Known rows, with every step that occurs:
Z-L-F-G: -3.69  +1.43  +1.03  -1.43  +2.76  +2.10  +0.70  +2.07  +1.15  -2.89  -2.91  +1.33  -2.55  -1.19  -1.71  -3.16  +2.12  -3.12  -2.59  -1.10  +3.91  -0.89
S-M-Z: +2.14  -0.61  -2.01  +2.25  +3.38  -2.12  -1.12  -1.01  +3.64  +2.79  -1.04  -1.44  +2.41  +0.31  +2.82  -0.22  +0.68  +1.66  +1.26  -0.57  +2.08  -1.07
M-B-G: -1.24  -2.54  +0.60  +1.83  -4.47  -0.54  -1.89  +1.80  +2.97  +2.80  +4.62  -0.99  -0.75  +0.17  +0.65  +3.86  -3.14  +0.71  -0.65  +1.65  +1.54  +0.69
S-M: +0.53  +0.65  -0.09  +0.40  -0.10  +0.17  +1.56  -0.86  +3.28  +2.94  +0.77  -1.81  +0.29  -0.45  +1.88  -2.07  +1.47  +1.16  +1.40  +0.31  +2.89  +1.43
M-Z-L-F: -1.21  -0.65  -2.51  +2.02  +4.57  +1.23  -0.87  +0.09  +0.53  -2.92  -4.04  -0.01  -1.42  +1.57  -0.32  +0.24  +0.15  -0.94  -2.11  -2.62  -0.72  -3.46
G-F-L-Z-M-B: +1.54  +0.42  -2.71  -1.94  -0.93  -0.02  -0.63  -0.49  -2.32  +1.95  -0.07  +1.72  -0.20  -1.64  -0.02  +1.00  -1.50  -1.42  +1.06  +0.28  -3.28  -0.21
Z-L-F: -2.51  +0.29  -1.00  +0.61  +1.71  +3.08  +1.37  +0.23  +0.13  -2.92  -2.63  -0.09  -3.31  +1.09  -1.45  -1.17  +0.80  -1.34  -2.29  -1.73  -0.16  -1.46
H-G-F-L-Z-M: -0.21  +1.65  +0.58  -1.14  -0.99  +0.72  +1.33  -0.76  -2.29  -0.49  -2.77  +1.22  -0.01  -0.37  -0.76  -0.83  +0.21  -0.96  -0.40  +0.11  -2.78  -0.49
R-G-F: +1.58  +1.42  +3.60  -0.46  -2.33  -5.77  +3.39  -0.15  -0.71  -2.74  +2.22  -0.19  -0.38  +0.01  -2.45  +1.11  -1.23  +3.34  +3.24  +0.85  -0.41  +4.10
S-M-B-G: +0.29  -1.13  +0.61  +1.81  -3.71  -0.30  -2.65  +0.44  +4.59  +5.04  +4.39  -2.31  +0.65  -1.20  +3.53  +2.97  -3.01  +0.88  +1.41  +0.39  +3.16  +1.52
L-Z-M-S: +3.50  -1.28  -0.62  +0.19  +0.27  -1.04  +0.64  +0.15  -2.35  -0.34  -3.39  -1.62  +1.80  +1.69  +3.25  -1.11  +2.19  -1.01  +0.32  +0.95  +0.55  +0.43
G-F-L: -2.39  +1.88  -0.26  -0.13  +0.81  +0.66  +5.00  -2.47  -1.52  -2.65  +1.25  +1.22  -1.18  -1.13  -3.82  -0.97  -0.08  +2.36  +0.25  +0.47  -0.82  +1.01
L-Z-M-B: +2.37  -1.83  -2.69  -1.41  -2.52  -0.37  -2.42  +2.07  -0.18  +4.10  -0.36  +0.46  -0.26  -0.01  +1.72  +0.84  -0.53  -2.68  -0.14  +1.55  -1.89  -0.64
H-G-F: -1.24  -0.83  +2.13  +1.86  -1.83  -4.31  +1.78  -0.32  +0.22  -3.89  +2.67  +2.14  -2.25  +0.36  -0.60  +0.46  +0.45  +2.95  +0.33  +2.60  -0.19  +2.96
R-G-F-L-Z: +0.77  +3.72  -0.19  -2.35  -1.03  +0.82  +4.81  -0.79  -1.40  -1.19  -0.63  -0.49  -0.78  -0.44  -5.30  -0.81  -0.19  +0.99  +1.46  -0.06  +0.55  +0.46
S-M-B-G-H: +0.58  -2.22  +1.63  -0.95  -1.75  -0.02  -4.89  +0.33  +3.91  +2.99  +7.72  -2.43  +0.72  -1.66  +1.84  +2.41  -1.29  +2.10  +2.25  -0.24  +1.82  +2.75
L-Z-M: +1.21  -0.30  -0.13  -2.39  -1.35  +0.73  +0.52  +2.00  -0.28  +2.09  -3.25  -0.36  +0.47  +1.17  +0.23  -0.96  +1.51  -1.94  -1.33  +0.65  -2.20  -1.60
B-M: -0.53  -1.56  +1.96  +1.19  -3.46  -0.02  +1.15  -0.62  +1.71  +1.13  +4.50  +0.74  +0.47  +1.98  -0.24  -1.54  +1.10  +1.90  -0.66  +3.10  +0.20  +1.36
G-F-L-Z-M: +0.27  +2.06  -0.16  -2.90  +0.22  +1.43  +2.46  -0.66  -2.68  -0.11  -3.07  +0.74  +0.70  -0.45  -1.64  -0.90  +0.54  -0.73  -0.08  -0.60  -3.62  -1.17
M-Z-L: -0.47  -0.69  -2.38  +5.31  +2.48  -1.60  -0.69  +2.26  +1.73  +0.88  -2.84  -0.57  -0.98  +4.27  -0.26  +1.02  +0.34  +1.00  -1.82  -1.75  -0.33  -3.94

Rows:
-2.99  +1.53  +0.72  +1.74  -0.64  -0.09  +3.80  -2.63  -1.20  -3.21  +1.55  +1.56  -1.96  -0.93  -2.92  -0.73  -0.38  +2.19  -0.09  +1.15  +0.25  +1.71
H-G-F-L
+1.63  +0.78  +1.67  +0.29  +0.05  -0.26  +1.19  -1.71  -3.32  -2.15  -2.11  -1.60  +2.72  +0.17  +2.17  +1.38  -0.62  +0.78  +1.30  -0.81  -0.34  +0.57
B-G-F-L-Z-M-S
+1.99  -2.34  +1.28  +3.45  -1.52  -1.66  +1.31  -2.02  -0.65  -1.19  +3.54  -0.63  +1.80  +2.45  +2.77  -1.64  +1.80  +2.53  +0.90  +3.07  +2.72  +3.21
B-M-S
-0.15  +1.59  -1.03  -2.40  -0.35  +3.81  +1.99  +0.09  -1.47  +2.47  -3.97  -0.64  +0.76  +0.04  -1.45  -1.84  +0.76  -2.46  -1.46  -0.50  -1.90  -2.41
F-L-Z-M
-2.88  +0.04  +2.00  -4.02  +4.07  +2.10  -1.92  +1.71  +0.74  -4.20  +1.26  +0.71  -2.13  -1.68  -2.81  -3.17  +3.17  -1.58  -1.40  -1.52  +2.49  +0.63
Z-L-F-G-H
+2.59  +0.97  -0.57  -0.40  +1.71  -0.63  +2.43  -2.28  -4.53  -2.60  -3.18  -0.45  +1.94  +0.11  +1.51  -0.97  +1.20  +0.30  +1.63  -0.18  -0.79  +0.90
G-F-L-Z-M-S
-0.30  +0.48  +0.64  -2.66  +7.50  +0.67  -4.78  +0.42  +2.44  -1.93  -0.38  -0.30  +0.76  -2.27  +0.61  -2.65  +2.85  -1.08  +0.66  -3.37  +3.39  -0.45
S-M-Z-L-F-G-H
-2.44  +0.56  -0.32  -0.14  +5.44  +0.40  -1.46  +1.74  +1.30  -2.88  -4.20  +1.42  -0.94  -0.71  -0.92  -1.93  +1.56  -2.79  -2.36  -1.87  +3.43  -2.72
M-Z-L-F-G
+1.10  -1.14  +1.63  -1.06  -3.50  -3.23  -2.58  +1.63  +0.28  +0.48  +2.35  +0.81  +0.67  -0.57  +1.47  +4.70  -2.67  +0.89  +1.09  +0.62  -2.91  +0.64
L-Z-M-B-G-F
+1.40  -2.35  -1.14  +0.24  -2.36  -2.09  -2.33  +0.88  -0.46  +3.76  +1.03  +0.43  -0.01  -0.42  +2.65  +1.35  -1.72  -1.59  +0.48  +1.38  -2.33  +1.10
Z-M-B
-2.00  +0.16  +1.17  +0.40  +3.78  +0.67  -2.50  +0.74  +1.65  -2.06  -1.68  +2.07  +0.49  -0.08  +0.19  -2.38  +1.52  -2.04  -1.98  -1.03  +2.86  -1.99
B-M-Z-L-F-G
-0.01  -1.08  -0.74  +5.97  +0.71  -1.50  -1.85  +1.12  +1.88  +1.70  -0.15  +0.08  +0.47  +4.92  +0.76  +0.53  +0.31  +1.94  -1.46  -0.86  -0.89  -3.20
B-M-Z-L
-1.47  +0.89  +1.71  +0.32  -1.99  -0.34  +0.00  -1.73  -1.72  +0.59  +2.26  +0.39  +0.91  -2.09  +0.01  +3.47  -4.19  +1.09  +1.26  -0.88  -2.86  +1.01
Z-M-B-G-F-L
+0.03  -1.12  +0.58  -3.10  -1.77  +3.32  -4.35  +0.80  +0.22  +2.68  +4.00  -1.70  +1.03  -1.33  -1.00  +2.46  -1.78  -0.63  +0.06  -1.01  -1.84  -0.36
F-L-Z-M-B-G-H
-1.11  +1.14  -1.75  -1.11  -2.00  +2.30  +1.17  +0.02  +0.38  +0.35  +2.44  +0.64  -1.13  -1.12  -3.01  +2.16  -1.93  +0.62  -0.20  +0.61  +0.28  -0.90
M-B-G-F-L-Z
+2.13  +0.50  +0.11  +1.40  +0.51  -1.31  +1.23  -2.37  -4.40  -2.95  -2.89  -0.10  +1.21  +0.21  +2.41  -0.83  +0.97  +0.11  +1.26  +0.49  +0.07  +1.63
H-G-F-L-Z-M-S
+1.18  -0.04  -3.49  -1.45  -1.54  +2.46  -1.01  +0.28  -1.24  +4.46  -0.95  +0.23  -0.19  -1.01  +0.06  -0.02  -1.29  -3.02  -0.31  +0.53  -1.76  -1.36
F-L-Z-M-B
